Each row was made from one walk, in order. Every step used is in the known rows, and no mark comes twice. Write each row's walk.
Known rows
Y -> E: [  5 -19   8  -1   7  -7  -2  -8 -13  -7  -7  -6 -25  16  21   3  17   8]
E -> N -> P -> M: [  0  48 -24 -15   9   3  -6  29 -26 -27  34   5  30 -29  43  -1   2  -4]
L -> N -> E -> Y: [-24 -12 -20  -9  57 -22 -17  24 -39  -3  16  15   0   9  36 -23  19 -29]
Y -> E -> N -> P -> A -> L: [-18  30 -27 -10 -13 -10  15   1 -19 -30  36   6 -16  -2  66  17  12   7]
L -> A -> P -> M: [  3  24 -33 -10  -6  44  19   5  28 -17  40 -15  40  33   5 -11   5 -27]
L -> N -> P: [ -8  24 -24   5  33  -7 -10  22  -9 -19  21   5  34  14  16   0 -11 -31]
A -> P: [  0  -3 -17   5  -4   6   4   1  11 -10  10 -24   8  17   2   1  -4 -11]
N -> L -> A -> P: [ -8  25 -25 -19   4   2  21   4  35 -34  57  -6  19  50 -26  -6  13 -21]
Y -> E -> N -> L -> A -> P: [ -9   4 -32 -28  20 -17   2  14  18 -50  67 -15 -18  55  13   0  32  -5]
A -> L: [-15   3 -20  -8 -11  10   9 -16  12   3   9   2   0   7   4  12   1  -8]
Y -> E -> N -> P: [  2  12 -10  -2  22 -34 -13  20 -33 -34  17  -3 -20  -1  50  22  16  14]
Y -> E -> N: [ -2 -21  -7 -11  15 -19 -18  11 -16 -15  10  -9 -37   4  39   5  19  17]
N -> E: [  0   6  13   1  24  -6   5  12 -23  -1   3  22   2  -5  16  -6  16  -7]
G -> A -> L -> N -> E: [-38 -11 -27   7  28  14   1  31  -9   9  24  35  33  31  23   9  13 -21]
A -> G: [ 12 -16 -15   2  -3   7  -9  -9  19  17  -6   2   0  -1  -7  18  -5 -13]
G -> A: [-13 -11   1  18 -13   1   3  21  -7   6  -4  13  12  10  -4  19   6  21]
Y -> E -> N -> L -> A: [ -9   6 -14 -34  24 -24  -2  13   8 -40  57  10 -27  37  11  -1  36   7]
G -> A -> P -> M: [-11   3 -20   9 -22  37  13  24  -1  -2  17  -8  45  17  14   1   3  -1]

Which walk is each row?
[  0   7 -27   3  -1  14  12   4  34 -18  29 -19  15  44  -9   8   3 -16] : L -> A -> P
[-14  23 -38 -27  13  -9   4  23  31 -43  74  -9   7  38  -9  -2  15 -12] : E -> N -> L -> A -> P
[  6   0 -13   1 -27  21  10 -11  21  18   5  10   5  -8   5   2 -12 -10] : P -> A -> G
[-27  -9 -19  10 -23  12  10   6   6   9   7  15  12  16   0  30   5  13] : G -> A -> L
[ -4  42 -30 -31  -1  31  27   5  29 -33  67  -2  44  40 -10 -25  15 -32] : N -> L -> A -> P -> M
[-12  41 -22   4   9   7   8  19  -7 -19  31  11  39   7  28 -16 -17 -29] : L -> N -> P -> A
[-35  15 -42  14  10   6   0  27  -3 -10  28  19  46  31  16  30  -5 -18] : G -> A -> L -> N -> P
[-32  33 -47   1   4  35   7  28  -9  -8  37  23  72  19  32  11  -2 -28] : G -> A -> L -> N -> P -> M
[ -7  27  -8 -23   8  -5  15   2  23 -24  47  18  11  32 -29  -7  17  -9] : N -> L -> A
[-14  16 -13 -31  13 -24  -8  18  -2 -26  45  10 -10  -6   1  -9  14   5] : E -> N -> L
[  2 -10 -29 -32  21 -17 -11   5  27 -23  52  12 -25  35   4  17  31  -5] : Y -> E -> N -> L -> A -> G
[-14  25 -22 -33  17 -16   0  22  19 -34  63  15  -1  20 -10  -3  19  -1] : E -> N -> L -> A
[ -6  21 -36 -42  14  13  10  15  13 -48  78 -11   8  43  29 -20  35 -14] : Y -> E -> N -> L -> A -> P -> M
[-17  53 -20   0 -28   9  32  -9  -3 -15  26  15  20  -6  26  11  -7 -10] : N -> P -> A -> L
